Each row was made from one small tree. Brackets hold a mark, then the marks that hang from it, in alphabetical order. Every link used is in the known rows. Write each row's tree.
Known rows:
(gufos kuref sogesok): [-18.8  50.8 -23.9   0.6 -17.3  16.6 -30.1  15.6  47.3 -12.9   3.3   7.8
  -6.5  -7.6  16.6  42.3   5.8 -27.5  33.0 -20.7  -2.5  28.3]
(femub bufis peba setavud): [-29.0 -10.2 -12.8 -46.8 -30.7 -45.9   4.6  17.7 -61.3 -13.8   7.0  -8.6
  -9.2  44.7  26.9  16.5  11.5  -4.6 -46.4  20.0 -16.1   9.4]
(kuref (gufos sogesok)): [  3.6 -34.3  -9.1   2.3 -20.3   8.0 -17.7   1.7  15.1  -2.8 -25.3   5.1
   9.2  31.4  -3.4  29.4  19.9   0.3  11.6 -23.3  42.6  -1.2]
(bufis (femub kotiz)): [  7.7 -10.2  24.3 -19.7   2.8  -3.6   8.4  16.8  -5.9  -1.4  17.6   2.2
   8.8  39.3   4.2  -8.6 -17.6 -19.2  16.5 -31.2   3.5  15.4]
(peba (femub setavud)): [-13.7  11.4  -8.6 -11.0 -15.5  -5.6  -5.3   1.2 -40.6 -13.2  18.1 -15.4
  13.7  19.7   0.4  -4.6   1.3  15.4  23.3  15.1  -4.4 -44.0]
(setavud femub): [  3.8  38.3  18.7   9.9   8.4  -2.5  15.3  24.1  30.8  22.3  10.6   9.7
 -10.3  18.7 -10.1  26.1  -1.9  -5.1  22.3 -17.3  12.8   0.8]
(peba femub (metav (gufos kuref))): [-24.5   2.1   4.7   0.7 -21.3  -4.7  -3.5  41.5  -3.4 -18.1  44.5   8.7
  26.7  15.5   1.4  42.4 -19.3  -0.4  72.0 -24.3   2.5 -58.5]
(kotiz sogesok): [-25.8  -2.9  13.0  -0.9  -8.2 -22.2 -23.4  -0.5  -7.7  10.2 -11.2  31.1
 -13.3 -11.2  -5.5  16.0  -4.3 -14.6   5.0  -6.3  -9.0  10.9]
(setavud (femub bufis (peba metav))): [-12.3  32.6  33.4 -21.5 -16.9 -40.4  21.9  33.4   5.6  16.7  34.0  27.1
 -11.4  41.1  -1.3  49.8  -2.5 -16.8  16.2 -23.1  -2.5   2.3]
(setavud (femub bufis (kotiz metav) peba)): [ -7.6  17.2  41.4 -31.9 -25.9 -42.0  22.6   9.9   3.1  20.6  15.1  11.8
  -4.1  53.2  25.3  42.5   2.9 -26.1   7.0 -27.1   1.8  10.5]
(femub peba): [-15.1  -9.8  12.2 -18.1   1.8 -23.5 -13.8   5.2 -16.6  -2.9   4.3  24.0
 -22.1  13.0  -4.5   3.0   9.9  -8.7  -3.5   7.8   3.5  10.3]
(bufis (femub (kotiz sogesok) setavud)): [-12.3  -7.1   7.4 -22.0  -3.1 -15.2  -2.7  26.2 -32.8  -2.6   8.8  -0.8
   4.4  42.8   7.6  -1.3 -19.9 -26.4  -2.2 -21.6  -5.4  11.1]
(kotiz (femub peba) metav): [-25.2  -4.2  -7.5   7.6   5.0 -17.6 -23.8  12.2 -12.8   3.7 -15.0  38.9
 -28.9  19.3  -7.8  20.2 -44.5 -74.2  32.7 -30.2  -4.2  14.0]
(setavud (femub bufis (kotiz sogesok) peba)): [-12.1   4.3  53.1 -33.6 -26.4 -52.2   8.1  16.1   1.9  23.6  13.0  21.9
 -11.6  43.7  16.3  39.0  17.4 -17.8   8.9 -20.2  -0.6  18.2]
(metav peba): [ 10.1  39.3  18.9  31.1  15.6 -19.3   7.8   5.0 -30.5 -17.3  -1.0  19.7
 -26.5  16.3  -5.8  14.6  23.9   0.1  -3.5  -6.0   1.5  12.2]
(kotiz (femub bufis peba) (metav gufos) sogesok): [-52.9 -48.8  10.9  -0.3 -18.9 -47.2 -28.6  34.5 -16.7  12.2 -29.9  59.3
 -30.4  30.8  13.1  61.7 -51.6 -80.6  34.7 -56.0  -3.0  35.3]
(metav (gufos sogesok) (peba (femub kotiz setavud))): [  6.2  -1.9  17.4  24.8  -4.4 -11.7   7.9  29.3 -30.8 -32.2  -0.1 -12.5
  -4.9  46.9  23.0  43.1  35.3   6.0  35.6 -34.6  26.5   1.4]
(metav gufos): [ -1.4 -50.0  -1.6  14.3   5.7  10.9   8.4  35.9  17.4  -1.3 -12.1  -9.5
   5.1  12.5  14.8  20.6  -4.3   9.1  12.2 -21.0  28.6   3.7]
(setavud (femub bufis (kotiz (metav gufos)) peba)): [ -8.1   0.0  41.6 -26.2 -24.7 -37.8  25.5  21.0   8.5  20.3  11.4   8.7
  -2.7  57.8  30.3  49.5   0.9 -23.6  11.3 -34.4  10.4  11.5]
(kotiz (femub peba setavud) (metav gufos) sogesok): [-58.1 -35.4 -19.6  14.6   0.5 -33.7 -40.2  47.3 -31.2   6.4 -38.1  44.0
 -36.2  26.0   3.0  48.5 -53.0 -83.2  26.3 -38.6   2.2  18.2]
(peba (femub setavud) (metav (gufos kuref sogesok))): [-30.0  16.5 -21.1  -3.0 -29.5  -0.8  -7.0  48.8 -17.8 -27.5  42.4 -10.3
  25.3  23.6   8.6  52.9 -16.4  -9.4  61.6 -23.9  -1.9 -54.8]
(bufis (femub kotiz setavud)): [  0.4  -4.6   0.7 -21.0   1.0  -4.0   8.0  26.6 -29.0  -7.9  14.8 -16.2
   9.5  48.3  10.2  -9.2 -17.4 -18.3  -4.2 -18.3  -0.2   6.0]
(metav gufos (peba (femub bufis (kotiz sogesok)))): [ -0.4 -26.2  46.2  17.3 -11.4 -34.6  12.7  24.9 -37.6 -20.3   2.1  11.7
  -4.0  47.4  25.4  40.7  29.0  14.6  29.8 -31.0  19.0  -1.8]
(peba (femub bufis kotiz setavud)): [ -6.3 -15.1  10.9 -42.4 -46.3 -27.4   8.2 -10.0 -54.8 -15.0  23.5 -35.9
  34.0  40.6  32.4  -1.7  15.3  16.0   9.2   9.3 -16.9 -39.8]
(peba (femub bufis setavud) metav): [-22.2  19.6  -1.8 -32.0 -46.1 -31.5  14.6  15.5 -60.4 -21.2  54.6 -12.5
  33.4  32.5   6.6  27.5 -15.7   1.4  26.2  -3.4 -29.7 -63.6]

Write each row's tree:
[ -7.0  13.0   4.0  48.7  18.2  -2.9  -0.6  54.5   4.9 -21.5 -11.9  17.1
 -24.4  25.9  18.4  49.5  18.3   1.1  17.3 -22.5  28.5  17.0] | (metav (gufos kuref) peba)
[ -5.4 -18.4   2.8  -7.9 -22.2   0.1  -0.9  -1.4  11.8  -3.6  -9.0 -18.3
  20.3  20.9  44.1  27.7  -5.4 -30.6  13.0 -31.9   6.6   3.0] | (femub (kotiz (metav (gufos kuref sogesok))))
[-15.6   2.8  -1.3 -27.9 -35.9 -21.1   7.3  -0.1 -49.1 -14.3  22.9 -18.8
  20.9  33.3  16.4   5.5   2.1  18.2  13.2  11.1 -13.6 -35.7] | (peba (femub bufis setavud))
[-17.1  39.6  18.8   0.6   0.2 -15.2   1.5  52.1  36.0  12.5  25.9  30.4
 -19.1  29.8  -7.6  61.5  -2.2 -25.8  42.1 -32.5  16.7   5.9] | (setavud (femub (peba (metav (gufos kuref sogesok)))))
[-15.1 -17.8  -6.1 -21.3 -22.4 -25.6 -14.1   1.5 -47.4  -2.8 -12.7 -30.2
  11.7  13.5  26.2  -1.5  15.9 -12.9 -29.5  12.1 -17.2 -11.1] | (femub (kotiz sogesok) setavud)
[-31.7   6.6 -18.9  -1.2 -23.9  -4.0  -2.0  51.7 -27.5 -24.3  41.4 -10.2
  26.9  23.2   6.7  40.1 -19.5   0.1  51.9 -10.6  -1.9 -68.9] | (peba (femub setavud) (metav (gufos kuref)))
[-11.1   5.7  30.3  -0.7 -17.2 -34.9  -6.9 -22.2 -32.7   0.2 -12.4  14.5
  -3.7  16.4  24.8  22.1   2.4 -36.1  -3.0 -22.2 -11.8   5.0] | (femub (kotiz (metav peba) sogesok))
[ -9.2  28.5  11.1  39.0   1.2  -1.1  -8.4  43.5   7.9 -31.8   3.5  20.0
 -17.4  32.1  17.3  62.2  24.3   0.0  61.2 -39.7  30.6  11.0] | (metav (gufos kuref sogesok) (peba femub))
[ -3.7  18.7   2.5  -9.4   2.4 -10.9  12.6  21.4 -41.2 -11.9  10.3  -5.0
   2.0  57.5  14.9   4.7 -26.8 -35.4  -5.6 -30.0  -2.3   7.7] | (bufis (femub (kotiz (metav peba)) setavud))
[-26.9  -6.4  13.1 -39.7 -53.6 -38.6   0.4 -17.1 -61.3  -8.4  14.0 -17.5
  26.9  39.4  35.5  15.4  -4.0  -7.4  11.5  -2.9 -22.3 -36.9] | (peba (femub bufis (kotiz metav sogesok) setavud))
[-23.2  14.7  -3.6 -22.9   6.8 -19.3   1.1  47.9 -40.0 -13.0  32.2  19.1
 -12.6  48.7 -13.2  11.8 -32.7 -31.2   3.7 -18.8  -2.4   3.4] | (bufis (femub (peba metav) setavud))
[-57.2  -1.4 -18.8   5.7  -4.3 -40.6 -46.1  21.6 -43.0   7.0 -29.9  50.4
 -40.6  17.3  -8.2  34.7 -49.7 -88.8  17.4 -24.0 -19.4  15.5] | (kotiz (femub peba setavud) metav sogesok)
[  3.1  24.0  32.7 -19.2 -27.5 -25.8  31.6   6.0  14.2  22.8  13.0  -6.4
  10.8  45.1  28.1  40.3  -5.0 -20.2   9.1 -32.3  -1.8   2.0] | (setavud (femub bufis (kotiz metav)))
[-17.3   5.5 -13.1   7.5 -14.4   5.0  -1.5  48.2  23.5 -13.9  24.1   5.1
  12.6   3.5   8.3  57.9 -17.4 -24.4  38.5 -38.8   2.5 -10.2] | (peba (metav (gufos kuref sogesok)))
[ -0.4 -27.2  -6.8 -47.0 -46.8 -31.8  19.1  -0.8 -53.3 -10.7   2.9 -57.7
  30.4  42.1  52.7   2.6  19.9   1.2 -47.9  10.5 -23.7  -7.1] | (femub bufis kotiz setavud)
[ -5.5  35.3  46.2  -7.2 -26.1 -42.3  22.2   7.1   1.3  21.9   7.6  16.4
  -5.3  43.4  23.1  51.8   0.8 -28.0   9.8 -37.4  -4.8  11.8] | (setavud (femub bufis (kotiz (metav peba) sogesok)))
[ -9.5 -15.4  34.9 -22.5 -26.9 -23.8 -15.9 -18.7 -27.4  -3.3  15.6   2.5
  18.5  12.3   7.9  -2.0  12.0   6.6  42.3  -2.6  -7.9 -33.0] | (peba (femub (kotiz sogesok)))
[-30.4 -16.4  11.6 -37.5 -38.5 -41.6   2.7  36.1 -10.4 -13.5  28.6  22.5
  -2.5  35.9  24.5  58.3  -0.4 -21.8   8.3 -25.7  -8.5  14.2] | (femub bufis (peba (metav (gufos kuref sogesok))))
[ -0.1   6.7  46.0 -33.9 -21.9 -41.8  19.8  17.4   5.6  19.1  19.0   7.4
  -4.2  49.0  19.1  32.5  19.5 -10.3   6.5 -17.0   3.2  13.2] | (setavud (femub bufis kotiz peba))
[-10.9  17.5  15.3  42.9   8.9  -5.8  -2.8  47.0  -7.7 -27.3   3.0  21.2
 -15.5  33.6  15.4  45.9  19.0  12.0  47.4 -20.7  29.7  -8.1] | (metav (gufos kuref) (peba femub))
[ -3.1 -17.3  33.1 -32.3   4.0 -20.6  -2.9  20.0 -16.6  -4.2  20.0  19.6
  -7.0  48.8   1.4  -5.4 -10.1 -25.8  13.4 -26.2   6.9  23.3] | (bufis (femub kotiz peba))
[-25.7  -0.2  17.5 -44.8 -60.6 -49.2   4.1   6.3 -70.2 -17.2  48.8 -13.3
  39.4  33.8  19.5  28.9  -4.6  -8.1  24.4  -7.1 -37.5 -62.7] | (peba (femub bufis (kotiz sogesok) setavud) metav)
[-23.6 -32.6  19.6 -38.3 -32.8 -47.0  13.2  30.9 -27.3  -9.1  27.4  20.2
   0.7  37.6  19.2  44.6  -2.5 -12.8  -3.4 -17.6  -6.3   5.3] | (femub bufis (peba (metav gufos)))
[  9.6   2.3  13.7  41.6  12.9  -2.7  10.0  34.8   1.4 -22.9 -12.3  12.1
 -23.5  27.8  11.0  52.4  24.3  -4.5  22.6 -44.5  31.6  35.1] | (metav (gufos sogesok) peba)
[ -9.4  23.3  39.6 -18.3 -31.4 -36.1  20.1   5.7  10.8  27.6   7.5   9.9
   4.5  38.9  25.1  47.3  -7.6 -26.6  11.1 -35.9  -5.7   8.6] | (setavud (femub bufis (kotiz metav sogesok)))
[-14.4  13.4  21.8 -29.6 -45.3 -31.3  14.4   4.3 -36.5 -14.6  58.6   6.4
  32.2  23.1   0.8  30.0 -15.3   1.8  45.9 -16.2 -26.3 -55.8] | (peba (femub bufis) metav)
[-17.1  -5.4  30.1 -20.0 -31.0 -23.6 -12.8 -26.7 -30.0  -1.7  12.4   7.6
  18.8  17.2  14.4   7.0  -4.9  -9.1  41.7 -12.3  -9.0 -35.7] | (peba (femub (kotiz metav sogesok)))
[ -6.7 -11.0  30.0 -38.1 -48.1 -27.8  10.8 -27.6 -34.5  -7.4  23.4 -12.0
  31.8  36.8  32.4   9.8  -1.9   0.4  28.8 -12.6 -14.7 -32.5] | (peba (femub bufis (kotiz metav)))
[-25.2 -29.1  12.3  -1.4 -17.1 -39.0 -29.2  22.0 -10.3  11.8 -17.4  40.1
 -20.6   4.7  -7.2  25.1 -21.3 -47.2  28.3 -28.0 -21.1  29.5] | (kotiz (femub bufis) sogesok)
[-18.1 -22.3  30.3 -39.8 -55.3 -46.7   7.5 -25.9 -28.6   7.2  -4.7  -0.7
  20.1  28.8  50.7  30.5  -7.1 -31.8 -16.5 -25.5 -26.4  10.0] | (femub bufis (kotiz metav sogesok))
[-14.5 -31.6 -17.1  30.8   8.9   6.5  -7.0  32.4  10.9   5.7 -25.9  14.7
 -10.1  19.9   5.0  32.0 -55.4 -61.6  44.1 -51.0  12.7   9.4] | (kotiz femub (metav gufos))
[-34.1 -38.2  15.3 -65.7 -50.6 -70.5 -11.5   4.9 -75.4  -7.4  -0.5 -10.2
   0.0  47.6  46.0  17.8  27.4 -17.5 -47.7  15.0 -25.9  11.1] | (femub bufis (kotiz sogesok) peba setavud)
[ -8.7  24.9  33.6 -20.8 -12.0 -35.1  19.3  25.9  12.1  19.5  18.3  24.3
 -18.1  42.3   3.0  39.3   6.0  -8.4   9.5 -16.7   5.7  16.5] | (setavud (femub bufis peba))
